What can hang from each mark:
k68: k129
k103: k129 k444 k972
k444: k103 k474
k972: k103 k474
k474: k129 k444
k129: k68 k103 k474

Every row comes from one small tree of marks. Brackets hold a mark, then the marks that hang from it, in the order of their numbers. Every link used is in the known rows. Which tree was each row made from?
Known rows:
[k972 [k103 k129]]: [ 0.12 -0.13  0.09 -0.54  0.07  0.13  0.02 -0.13 -0.04  0.20  0.11 -0.15
  0.30 -0.27 -0.13  0.24 -0.10  0.12  0.10  0.16 -0.33 -0.02]
[k972 [k103 k444] [k474 [k129 k68]]]: [ 0.11  0.20  0.03  0.07  0.36  0.01 -0.14  0.36  0.09 -0.32  0.02  0.00
  0.02  0.02 -0.09  0.30  0.21 -0.02  0.06  0.30  0.02 -0.10]
[k444 [k474 k129]]: [-0.25  0.07 -0.05 -0.14 -0.15  0.11  0.19 -0.14  0.02  0.45  0.00  0.08
 -0.08  0.01 -0.10 -0.16  0.14 -0.07  0.05 -0.34 -0.19  0.01]
[k68 [k129 k103]]: [ 0.12 -0.53  0.03 -0.25 -0.17 -0.01  0.27 -0.41  0.25  0.20  0.05 -0.13
  0.44  0.15  0.02  0.06 -0.02  0.14  0.25 -0.13  0.01  0.01]
[k103 [k129 k68] [k444 k474] k972]: [-0.03  0.13 -0.06  0.27  0.14 -0.12 -0.01 -0.27 -0.27 -0.15 -0.02  0.07
 -0.36 -0.17  0.09  0.21 -0.09  0.00 -0.39  0.08  0.18 -0.01]
[k972 [k103 [k129 k68]] [k474 k444]]: [ 0.46  0.19 -0.10 -0.26  0.39  0.01 -0.14  0.39  0.03 -0.30  0.05  0.06
 -0.04 -0.36 -0.13  0.30  0.22  0.01  0.10  0.28 -0.01 -0.09]
[k474 [k129 k68 k103]]: [ 0.05 -0.12  0.07 -0.04 -0.05  0.12  0.13  0.11  0.28 -0.07  0.12 -0.15
  0.48  0.20  0.25 -0.17  0.16 -0.07  0.24 -0.26 -0.01  0.02]
[k68 [k129 [k103 k972] k474]]: [ 0.00 -0.45 -0.01 -0.02 -0.20 -0.12  0.14 -0.30 -0.14  0.06 -0.15 -0.02
  0.01  0.37 -0.05 -0.01 -0.27  0.15  0.14  0.04  0.35  0.09]
[k129 k103]: [-0.12 -0.32  0.07 -0.18 -0.23  0.06  0.16 -0.09  0.07  0.35  0.12 -0.11
  0.33 -0.04  0.01 -0.01 -0.13  0.15  0.21 -0.07 -0.13  0.02]
[k103 [k129 k68 k474] k444 k972]: [-0.03  0.25  0.00  0.32  0.21 -0.13  0.03 -0.23 -0.30 -0.03 -0.07  0.05
 -0.43 -0.03  0.13  0.26 -0.11 -0.05 -0.36  0.02  0.39 -0.04]
[k972 k474]: [-0.22  0.13  0.00 -0.30 -0.09  0.09  0.22 -0.06 -0.12  0.59  0.13  0.08
 -0.17 -0.23 -0.17  0.31  0.16  0.07  0.07  0.07 -0.12 -0.05]
[k474 [k129 k103]]: [-0.15 -0.13  0.10 -0.18 -0.15  0.13  0.08 -0.03  0.18  0.13  0.03 -0.11
  0.36  0.10  0.15 -0.25 -0.02 -0.03  0.20 -0.24 -0.16  0.01]
[k474 k129 [k444 [k103 k972]]]: [-0.15  0.13  0.07  0.08 -0.29  0.04 -0.38  0.24  0.11 -0.30 -0.03 -0.03
 -0.03  0.29  0.06 -0.66 -0.01 -0.24 -0.09 -0.23 -0.38  0.04]
[k444 k103 [k474 [k129 k68]]]: [ 0.03 -0.03 -0.07  0.13 -0.12  0.10  0.05  0.03  0.12 -0.08  0.03 -0.04
  0.21  0.18  0.00 -0.24  0.06  0.02  0.03  0.01 -0.19  0.18]
[k444 [k103 [k129 k68]]]: [ 0.20 -0.04  0.06 -0.15 -0.01  0.13  0.11 -0.22  0.08 -0.01  0.16 -0.20
  0.40 -0.12  0.14  0.13 -0.02  0.08 -0.06  0.16 -0.25  0.11]
[k972 [k103 k129 k444] k474]: [ 0.12  0.15  0.02 -0.20  0.39 -0.02 -0.09 -0.02 -0.17 -0.10 -0.08  0.03
 -0.12 -0.47 -0.18  0.53 -0.13  0.15 -0.11  0.53 -0.02 -0.11]
[k474 [k129 k68] [k444 [k103 k972]]]: [ 0.05  0.13  0.04  0.23 -0.18  0.03 -0.35  0.38  0.22 -0.50  0.07 -0.07
  0.08  0.40  0.17 -0.56  0.19 -0.27 -0.05 -0.24 -0.22  0.07]
[k129 k68 k474]: [ 0.01  0.05 -0.03  0.04 -0.02  0.04  0.36 -0.03 -0.02  0.58  0.17  0.02
 -0.06  0.12 -0.07  0.25  0.23 -0.01  0.11 -0.25  0.25  0.03]
[k474 [k129 [k103 k972]] k444]: [-0.12 -0.01  0.05  0.07 -0.21 -0.02 -0.31  0.29  0.13 -0.30 -0.07  0.01
  0.02  0.21  0.15 -0.62 -0.03 -0.20  0.07 -0.36 -0.11 -0.03]
[k103 k444 [k972 [k474 [k129 k68]]]]: [-0.25  0.33  0.05  0.29  0.07 -0.05 -0.15  0.12 -0.15 -0.21  0.00  0.09
 -0.38  0.13  0.09  0.07  0.14 -0.13 -0.24  0.08  0.12 -0.09]

Which tree is each row?
[-0.06  0.25 -0.03 -0.06 -0.03 -0.07 -0.08 -0.11 -0.33  0.17 -0.13  0.13
 -0.48 -0.12 -0.02 -0.12 -0.13 -0.12 -0.22 -0.18  0.14 -0.03]  [k103 [k129 [k474 k444]] k972]
[-0.09 -0.16 -0.05  0.13 -0.15  0.01 -0.01  0.13 -0.08 -0.21 -0.03  0.02
  0.04  0.20  0.09 -0.30 -0.05  0.02  0.10 -0.05  0.07  0.12]  [k444 [k474 [k129 k68 [k103 k972]]]]
[-0.27 -0.14  0.04  0.41 -0.09 -0.20 -0.06 -0.03 -0.30  0.05 -0.18  0.07
 -0.28  0.10 -0.03 -0.03 -0.45  0.12 -0.11  0.12  0.39  0.02]  [k129 [k103 k444 k972] k474]
[ 0.10 -0.46 -0.07  0.17  0.01 -0.17  0.22 -0.43  0.21  0.06 -0.11  0.00
  0.15  0.09 -0.05  0.15 -0.13  0.14  0.04 -0.05  0.23 -0.02]  [k68 [k129 [k103 [k444 k474]]]]
[ 0.28 -0.05 -0.05  0.03  0.37 -0.06  0.00 -0.07 -0.01 -0.14  0.01 -0.03
  0.05 -0.28 -0.12  0.41 -0.05  0.11 -0.09  0.25  0.04 -0.04]  [k972 [k103 [k129 k68] [k444 k474]]]
[-0.29  0.10  0.08 -0.10 -0.28  0.08 -0.24  0.11 -0.26 -0.18 -0.04 -0.02
 -0.08  0.15 -0.03 -0.20 -0.20  0.06 -0.07  0.40 -0.31  0.14]  [k444 [k103 [k972 [k474 k129]]]]
[-0.05  0.11  0.04 -0.42  0.09  0.15 -0.10  0.28 -0.04  0.00  0.00  0.01
  0.06 -0.04 -0.21  0.11  0.09  0.06  0.23  0.29 -0.24 -0.03]  [k972 k103 [k474 k129]]
[ 0.16  0.25 -0.08 -0.13  0.08  0.01 -0.10  0.09 -0.02 -0.03 -0.05  0.09
 -0.15 -0.37 -0.08  0.06  0.01  0.00 -0.09  0.20 -0.14 -0.01]  [k972 [k474 [k444 [k103 k129]]]]
[-0.11 -0.10 -0.05 -0.10 -0.22  0.01 -0.11 -0.28 -0.40 -0.07 -0.10  0.00
 -0.14 -0.15 -0.08 -0.11 -0.43  0.19 -0.24  0.41 -0.25  0.21]  [k444 [k103 k129 k972] k474]
[-0.15  0.13  0.02  0.11  0.14 -0.01  0.00  0.08  0.04 -0.05 -0.13  0.06
 -0.04 -0.12  0.06  0.06 -0.02  0.00  0.02  0.09  0.11 -0.09]  [k972 [k474 [k129 [k103 k444]]]]
[ 0.04  0.03  0.03 -0.14 -0.03  0.07  0.13 -0.32 -0.16  0.25 -0.07 -0.08
  0.08 -0.16 -0.03  0.07 -0.30  0.12 -0.11  0.19 -0.05  0.14]  [k444 [k103 [k129 k474]]]
[ 0.18  0.31 -0.07  0.14  0.09  0.05 -0.15  0.42  0.23 -0.29  0.02  0.06
 -0.01  0.07  0.03 -0.17  0.34 -0.17  0.04 -0.01 -0.07  0.00]  [k972 [k474 [k129 k68] [k444 k103]]]
[ 0.09 -0.25 -0.07  0.42  0.10 -0.13  0.16  0.02  0.12 -0.02  0.05  0.01
  0.12 -0.06  0.05  0.16 -0.04  0.12  0.03 -0.01  0.26  0.01]  [k129 k68 [k103 [k444 k474]]]
[ 0.02  0.00  0.02  0.02 -0.08  0.03 -0.10  0.22  0.36 -0.08 -0.03 -0.01
  0.20  0.09  0.12 -0.50  0.12 -0.21  0.16 -0.51 -0.11 -0.08]  [k474 [k129 k103] k444]
[ 0.08 -0.22  0.05  0.31  0.07 -0.08  0.12  0.01  0.22 -0.01  0.16 -0.11
  0.31  0.01  0.17  0.18  0.03  0.07  0.05 -0.07  0.18 -0.04]  [k129 k68 [k103 k444]]
[ 0.43  0.05 -0.05 -0.14  0.31 -0.01 -0.01  0.21  0.02 -0.07  0.02 -0.02
  0.03 -0.13 -0.12  0.18  0.08 -0.02  0.11 -0.01  0.13 -0.04]  [k972 [k103 [k129 k68 [k474 k444]]]]
[ 0.17 -0.09 -0.09 -0.04 -0.04 -0.10  0.25 -0.26  0.22  0.45 -0.05  0.08
 -0.17  0.21 -0.17  0.02  0.23 -0.13  0.08 -0.49  0.26 -0.07]  [k68 [k129 [k474 k444]]]
[-0.25  0.19 -0.02 -0.09 -0.21 -0.04 -0.16  0.22 -0.24  0.15  0.05  0.18
 -0.50 -0.07 -0.16 -0.05  0.09 -0.08 -0.08  0.01 -0.10 -0.06]  [k103 [k972 [k474 k444]]]
[ 0.03  0.13  0.00  0.21  0.24 -0.01  0.03  0.20  0.12 -0.25 -0.03  0.03
  0.06 -0.01  0.15  0.12  0.15 -0.02  0.05  0.09  0.23 -0.06]  [k972 [k474 [k129 k68 [k103 k444]]]]
[-0.25  0.17  0.11  0.00  0.00 -0.05 -0.07 -0.41 -0.26  0.07 -0.01 -0.02
 -0.27 -0.19  0.11  0.14 -0.19 -0.04 -0.40  0.00 -0.08 -0.09]  [k103 k129 k444 k972]
[-0.07  0.06 -0.07  0.00 -0.06  0.11  0.24 -0.03  0.11  0.28  0.10  0.04
  0.02  0.09 -0.01 -0.10  0.29 -0.09  0.08 -0.35 -0.05  0.03]  [k444 [k474 [k129 k68]]]
[ 0.12 -0.31 -0.06 -0.06 -0.12 -0.15 -0.09 -0.03  0.03 -0.22 -0.10  0.07
 -0.05  0.16 -0.04 -0.07 -0.04  0.06  0.13  0.08  0.17 -0.02]  [k68 [k129 [k103 [k972 [k474 k444]]]]]
